Every row comes from one small tree of marks. Brackets hold a mark, then the marks that hang from it, in the order of their numbers. Every link used is in the known rows. Which tree was each row made from?
Known rows:
(q856 (q123 q977) (q737 q204)): -7 12 0 0 -12 -2 -5 -12 -7 15 9 12 -20 -3 5 -13 1 -3 5 19 -21 16 10
(q585 (q204 q737)): -3 12 -1 -2 -9 -1 -4 0 1 10 9 -4 -14 12 -4 8 4 6 11 21 10 10 11
(q737 q204 (q856 (q977 q123))): -10 17 -19 0 -20 28 -19 -14 0 -1 8 14 0 6 6 12 4 -18 14 12 -25 11 8
(q977 (q123 (q856 (q737 q204)))): -3 14 -10 1 -18 -5 -9 -8 -9 7 15 19 -21 7 6 -13 5 -10 9 19 -28 18 12
(q204 q585 (q737 q856)): -5 12 -7 -1 -8 -5 -6 -5 -3 9 3 3 -9 26 8 16 4 2 4 20 14 8 11
(q737 (q204 q585) (q856 q977)): -7 16 -21 -3 -11 19 -18 -12 1 6 5 5 0 11 9 17 2 -6 11 11 -6 5 11
(q585 (q204 (q737 (q856 q123 q977)))): -10 22 -4 -3 -5 17 -5 -30 8 7 5 0 -5 26 4 -4 2 3 12 12 2 17 13
(q123 (q856 (q737 q204)) q977): -4 13 -7 2 -11 -9 -11 -3 -11 16 11 14 -25 -2 3 -7 2 -5 8 16 -26 15 14
(q123 (q856 (q737 (q204 q585)) q977)): -4 17 -16 -7 -8 -7 -13 -27 -9 14 8 7 -18 21 11 -6 0 3 7 17 -16 12 18
(q123 (q977 (q856 q737))): -9 11 -6 4 -14 -14 -4 -21 -7 9 14 8 -26 20 12 0 5 0 11 19 -27 9 10
(q737 q204 q856): -2 13 -12 4 -15 15 -17 12 3 7 7 10 -4 -12 -1 5 4 -10 11 9 -13 6 4
(q511 (q856 q123 q977)): -7 18 -5 -6 -1 12 9 -51 2 14 7 5 16 14 -2 -12 1 1 3 -2 -10 6 7
(q585 (q204 (q737 q856))): -6 15 -8 2 -12 6 -10 0 3 7 8 0 -11 13 0 12 7 1 14 16 6 11 9
(q204 q737): -2 10 3 0 -8 -13 -2 -1 -4 12 2 0 -11 11 -4 1 2 5 2 22 6 6 8
(q123 (q977 q856)): -5 12 -4 2 -8 2 4 -10 0 8 16 6 -10 13 3 7 3 -5 11 12 -17 4 10
(q977 q123 (q856 (q737 (q204 q585)))): -5 12 -16 -4 -23 -3 -7 -20 -11 2 21 18 -22 28 20 5 9 -8 14 31 -21 13 14
(q977 (q856 q737)): -6 12 -5 4 -15 -17 -4 -21 -3 8 12 7 -23 20 11 -13 6 5 9 19 -23 6 8
(q585 q204): -3 12 -8 -1 -9 10 -4 1 7 7 12 -6 -5 2 -5 7 3 1 12 8 1 6 7
(q123 (q856 (q737 q204))): 0 14 -8 1 -12 -12 -10 -2 -7 15 9 12 -22 -1 2 -19 3 -1 7 15 -23 12 11
(q585 (q204 (q737 (q856 q977)))): -10 18 -12 -1 -10 13 -15 -17 4 6 4 -2 -9 22 4 12 4 3 16 14 1 12 12
(q204 q585 (q737 (q856 q977))): -10 16 -11 -4 -7 1 -11 -24 -2 8 -1 0 -5 35 10 18 2 4 6 19 7 8 13

Write each row's tree:
-2 12 -18 -1 -12 13 -15 8 0 7 8 9 -2 3 6 16 4 -8 9 12 -1 5 8
(q737 (q204 q585) q856)
-8 17 -10 -5 -11 4 -4 -49 -7 17 7 15 -2 6 7 -21 5 1 6 11 -25 11 9
(q511 (q856 q123 (q737 q204) q977))
-8 16 5 3 -4 2 1 -13 -1 12 4 9 -9 16 3 -1 1 -4 3 16 0 16 10
(q204 (q737 (q856 (q123 q977))))
-5 16 5 2 -6 -1 1 -13 4 11 2 8 -6 17 2 -12 2 1 2 15 3 14 7
(q204 (q737 (q856 q123)))
-9 19 -4 -6 -1 4 -1 -35 2 10 0 2 -2 39 12 0 -1 3 3 16 10 14 14
(q204 q585 (q737 (q856 q123 q977)))
-7 16 -8 -8 -10 0 -9 -34 -5 13 4 5 -12 20 14 -11 0 5 4 20 -12 13 14
(q856 q123 (q737 (q204 q585)) q977)
-4 9 -19 -5 -15 -7 -6 -23 -14 16 11 12 -8 8 9 7 10 1 7 18 -8 5 10
(q511 (q856 (q737 (q204 q585))))
-4 15 3 1 -9 -14 5 -31 2 9 12 10 -18 24 12 -29 3 4 7 15 -21 12 9
(q977 (q856 q123 q737))
-6 19 -13 -7 -6 23 -10 -23 5 8 6 8 4 15 10 0 0 -7 7 8 -4 11 12
(q737 (q204 q585) (q856 q123 q977))
-14 13 -16 -2 -19 1 -3 -57 -12 7 9 11 -4 25 10 2 8 -3 8 12 -28 10 8
(q511 (q856 q737 (q977 q123)))
-9 19 -5 1 -4 17 -5 -30 10 7 2 3 5 15 4 -13 -1 -3 6 -1 -11 10 6
(q737 (q856 q123 q977))
-12 13 -13 -1 -13 -7 -6 -51 -9 14 4 4 -4 17 7 -4 6 6 6 7 -22 4 7
(q511 (q856 q737 q977))
-6 13 -2 -3 -2 9 15 -32 -1 16 13 9 9 5 -4 -4 3 -5 2 1 -8 8 8
(q511 (q856 (q123 q977)))
-3 13 -13 -4 -9 -10 -8 -7 -13 16 13 11 -25 12 9 4 2 -3 7 20 -14 14 18
(q123 (q856 (q737 (q204 q585))) q977)
-3 12 -9 3 -19 -10 -11 -8 -6 9 14 14 -24 6 10 -13 6 -1 13 24 -28 7 9
(q977 (q856 (q737 q204)))
-8 16 0 -3 -1 2 3 -16 -3 12 6 6 -9 30 10 11 1 -2 2 19 12 16 14
(q204 q585 (q737 (q856 (q123 q977))))
-12 18 -14 -2 -17 21 -13 -24 2 -1 10 5 -8 30 7 18 6 -5 18 18 -6 17 13
(q585 (q204 (q737 (q856 (q977 q123)))))
-6 12 -5 -5 -10 -3 -3 -14 -10 15 10 9 -19 10 12 -2 2 -2 4 23 -9 16 14
(q856 (q123 q977) (q737 (q204 q585)))
-5 17 -11 -1 -11 -5 -15 -22 -7 14 6 10 -19 8 5 -18 1 1 8 14 -27 12 14
(q123 (q856 (q737 q204) q977))
-3 9 -12 -3 -16 -10 -13 -4 -9 12 7 5 -20 7 9 4 4 2 6 24 -7 7 10
(q856 (q737 (q204 q585)))
